Every row comes from one small tree of marks. The marks that hang from a mark follow it in brackets, in the order of their numbers. Every link used is in the known rows. Which tree was each row made from?
Known rows:
K654[K354[K386]]: [-0.96  0.53  2.52 -1.76 -1.22  1.51  1.56 -0.55  2.92 -3.01  2.76  2.20
 -0.26  3.17 -1.42 -1.59  1.04 -0.16  0.39]
K561[K386[K354[K654] K430]]: [-1.54 -0.95  0.29 -2.45  3.10  3.13  2.50 -0.68  1.58 -1.86  3.33  2.40
 -2.20  5.56 -1.15 -1.87  1.11 -3.86 -3.09]
K654[K354[K311[K462]]]: [ 2.32  2.02  0.42  0.33  0.30  1.10  1.85  0.00  4.54 -1.04  4.45 -0.62
 -1.10  0.48 -2.04 -0.52  2.23  3.00  2.05]
K754[K561[K386[K354[K311[K462]] K430[K654]]]]: [-0.49  0.11 -1.57 -0.62  4.16  1.60  1.48 -0.28  3.42  0.56  6.32  1.18
 -2.73  3.48 -4.38 -5.72  2.03 -2.22 -0.73]
K754[K561[K386[K430]]]: [-2.39 -1.41 -1.74 -1.45  2.83  0.75  0.88 -0.25  1.61  0.49  2.75  1.99
 -2.85  4.14 -3.14 -2.03  1.11 -3.35 -1.44]
K462[K311[K354]]: [ 2.86  0.78 -0.37  1.07  0.08  0.37  2.89 -1.01  1.13  0.10  2.05 -0.44
  1.46  0.56  1.43  2.04  1.38  2.37  0.98]
K311[K354]: [ 0.98  1.28 -0.61  0.44 -0.37  1.25  2.29  0.06  1.04 -0.62  2.25  0.04
  0.40  1.31 -0.75  1.12  1.25  2.04 -0.53]
K311[K354[K386[K430[K654] K561]] K462]: [ 0.20  1.53  0.27 -0.07  0.94  0.90  1.30 -0.59  4.21 -3.75  6.20  1.13
 -1.64  1.67 -2.64 -2.04  2.08  2.32 -0.70]
K311[K354[K386[K430] K654] K462]: [ 0.66  0.38  0.84 -0.73  2.23  3.59  1.73 -2.64  4.71 -4.80  5.63 -0.11
 -2.37  3.94 -1.61 -0.28  2.39  1.84 -1.57]
K354[K386[K561] K654]: [-1.54  1.06  1.85 -1.20  0.07  2.36  0.99  0.00  2.03 -3.49  1.01 -0.77
  0.48  2.66  0.76 -1.44  1.34 -2.69 -0.83]
K754[K561[K386[K430[K654]]]]: [-1.90 -0.29 -1.50 -1.04  2.30  1.08  0.69 -0.46  0.54  0.12  2.84  2.97
 -2.88  3.05 -3.31 -3.88  0.19 -2.73 -0.88]
K311[K354[K386[K430 K561] K654] K462]: [ 0.11  0.64  0.87 -0.80  2.04  2.58  1.23 -1.24  5.14 -4.94  5.84 -0.67
 -1.84  3.14 -1.79 -1.11  2.63  0.88 -1.82]
K561[K386[K354[K311 K654]]]: [-0.91  0.88 -0.62 -2.09  2.45  3.28  3.14  1.11  1.91  0.75  1.40 -0.47
 -0.50  4.05 -0.77 -2.15  1.15 -3.25 -2.07]
K430[K386[K354[K311] K561] K654]: [-0.65  2.67 -1.63 -0.28  1.06  1.79  3.56  1.72  0.60  1.65  2.75  0.95
 -0.19  2.24  0.02 -5.15  1.52 -1.78 -0.74]
K386[K430[K654[K354]] K561]: [ 0.01  1.67  0.98 -0.15 -0.10  0.16  0.42  0.39  1.41 -2.97  4.46  3.65
 -2.44  1.10 -1.89 -2.41  0.45 -0.19  0.91]
K462[K311[K354[K386[K430 K561] K654]]]: [ 0.56  0.47  0.24 -0.52  1.90  1.35  1.89 -1.46  3.21 -3.07  3.92 -0.10
 -0.86  3.01  1.47  0.23  1.48 -0.62 -0.77]
K654[K354]: [ 0.61  1.00  1.57 -0.56 -1.24  1.06  1.39 -0.12  1.75 -2.02  2.66  1.87
 -0.32  1.60 -1.30 -0.49  0.91  0.90  0.95]
K386[K354[K311 K654] K430]: [ 0.00  1.11 -0.64  0.28  3.52  2.94  1.89 -0.89  1.78 -1.33  4.35 -0.04
 -2.97  3.94  1.07 -0.65  1.44 -3.55 -0.08]
K311[K354[K386 K654] K462]: [ 1.13  0.90  1.60 -0.94  0.55  3.86  2.08 -1.93  4.36 -4.36  3.90 -1.56
  0.43  2.64 -1.33 -1.14  2.30  2.48 -1.42]

Which tree is each row?
[ 0.54  1.20  1.61 -0.83  0.20  3.00  1.56 -0.37  4.75 -4.35  4.01 -2.14
  0.94  1.97 -1.57 -1.79  2.67  1.63 -1.87] | K311[K354[K386[K561] K654] K462]
[-2.11  1.58 -1.43 -0.22  2.08  0.06  1.40  0.56  3.32 -0.30  3.36  0.23
 -3.03  2.66  0.44  0.63  1.86 -2.81  0.41] | K354[K311 K386[K430 K561]]
[-0.04  1.83 -0.06  0.11  1.04  0.54  1.64  0.70  4.98 -1.18  3.39 -2.22
 -0.20  0.75 -0.73 -0.56  3.05  0.02  0.79] | K354[K311[K462] K386[K561]]
[ 0.20  0.12 -0.81 -1.53  4.60  3.30  2.90 -0.64  4.27 -0.95  5.19 -0.05
 -3.11  4.54 -2.00 -1.72  2.45 -1.80 -2.02] | K561[K386[K354[K311[K462] K654] K430]]
[ 0.27  1.16  0.81 -0.31 -0.49  0.85  1.86  0.33  4.81 -2.76  4.34 -1.21
  1.14  1.47 -2.31 -0.87  3.04  2.42 -1.12] | K311[K354[K386[K561]] K462]
[ 2.44  2.17 -0.28  0.65  1.87  3.03  1.82 -0.90  3.26 -1.44  2.95 -3.08
 -1.01  0.53  0.30  0.31  2.27  0.91  1.22] | K354[K311[K462] K654]
[-0.57  1.36 -0.57  0.27  3.29  1.84  1.22  0.48  2.28 -1.38  4.41 -0.65
 -2.37  3.14  0.96 -1.20  1.79 -4.29 -0.60] | K386[K354[K311 K654] K430 K561]
[ 0.88  2.31 -1.09  0.04  1.43  2.00  3.60  0.89  2.63  0.45  4.60 -0.08
  0.00  1.55 -1.25 -5.46  2.59  0.52 -0.47] | K430[K386[K354[K311[K462]] K561] K654]
[-1.65  2.07 -0.75 -0.35  0.59  0.40  1.54  1.40  2.86  0.09  1.45 -1.44
 -0.31  1.45  0.42 -0.11  1.69 -2.11  0.62] | K354[K311 K386[K561]]
[-0.20  1.46 -0.19 -0.34  3.08  2.14  1.03 -0.75  5.46 -3.03  4.87 -1.71
 -3.04  2.54 -0.15 -0.67  2.75 -1.53  0.11] | K354[K311[K462] K386[K430 K561] K654]
[-0.46  1.54  0.52 -0.74  1.77  0.18  1.04  0.20  6.52 -2.64  6.56  0.68
 -3.38  2.34 -2.45 -1.41  2.76  0.36  1.14] | K654[K354[K311[K462] K386[K430 K561]]]
[ 0.37  2.06  0.57 -0.45  1.47  2.44  1.48  0.11  4.94 -2.52  3.11 -3.28
 -0.45  1.39 -0.01 -1.39  2.72 -0.83  0.43] | K354[K311[K462] K386[K561] K654]
[ 1.15  0.77 -0.65  1.11  3.22  1.08  2.02 -0.82  3.84 -0.96  6.51 -0.15
 -2.68  2.68 -0.67 -0.09  2.97 -0.46  0.76] | K386[K354[K311[K462]] K430]
[ 1.25  0.17  0.40 -0.53  2.18  2.53  2.46 -3.03  2.78 -3.09  3.88  0.38
 -1.35  4.03  1.63  0.81  1.20  0.06 -0.53] | K462[K311[K354[K386[K430] K654]]]
[-0.96  3.19  0.78 -0.96 -0.79  0.54  1.24  1.52  3.02 -1.40  2.98  1.03
 -0.64  0.97 -1.45 -3.60  0.68 -0.51  1.36] | K430[K654[K354[K311 K386[K561]]]]
[-1.38  0.35 -1.33 -1.94  4.30  2.98  2.64  0.23  2.26  0.23  3.60  0.90
 -3.25  5.24 -0.66 -1.38  1.24 -4.02 -2.28] | K561[K386[K354[K311 K654] K430]]
[ 1.10  1.16 -0.10  0.79  3.50  2.10  1.13 -0.31  4.37 -2.42  6.19 -1.63
 -2.29  2.40 -0.37 -1.60  3.06 -1.87 -0.16] | K386[K354[K311[K462] K654] K430 K561]
[ 0.49  0.98 -1.17 -1.14  3.38  1.66  2.87 -0.03  3.40  0.12  5.66  1.76
 -3.01  2.98 -2.89 -2.80  2.02 -0.65 -0.91] | K561[K386[K354[K311[K462]] K430[K654]]]
[ 1.14  2.07 -0.65  1.41  2.62  0.59  1.46  0.28  3.28 -1.39  6.60  0.04
 -2.11  0.83 -1.05 -2.52  2.50 -0.70  0.75] | K386[K354[K311[K462]] K430[K654] K561]
[-0.72  0.12  1.05 -0.23  2.15  1.97  0.74 -0.25  1.42 -3.60  4.18  0.81
 -1.30  3.65  0.57 -1.63  1.71 -3.99 -1.30] | K386[K354[K654] K430 K561]
[-0.71  1.83 -1.52 -1.74  1.91  1.05  2.39  0.77  2.35  0.79  3.74  3.57
 -4.24  2.81 -3.13 -2.06 -0.04 -0.04 -0.12] | K561[K386[K430[K654[K354[K311]]]]]
[ 0.22  3.08 -0.80  0.38  0.97 -0.02  0.74  1.18  2.31 -0.81  4.65  2.11
 -3.45  0.46 -1.51 -1.78  0.60 -0.22  1.65] | K386[K430[K654[K354[K311]]] K561]
[ 0.48  1.76  0.23  0.27  1.84  3.21  2.17  0.03  1.18 -0.81  2.54 -1.46
 -0.22  2.91  1.20 -1.16  1.39 -2.68 -0.06] | K386[K354[K311 K654]]
[-2.20 -1.58  0.10 -1.71  1.30  1.49  1.51  0.66  1.25  0.60  2.61  1.25
  0.80  4.28 -3.33 -4.64  1.46 -4.05 -2.08] | K754[K561[K386[K354]]]
[-0.88  1.83 -1.05 -1.00  2.23  3.45  3.59  1.33  1.50  0.50  2.33 -1.02
 -0.37  3.81  0.73 -4.00  2.01 -3.04 -1.77] | K430[K386[K354[K311 K654] K561]]
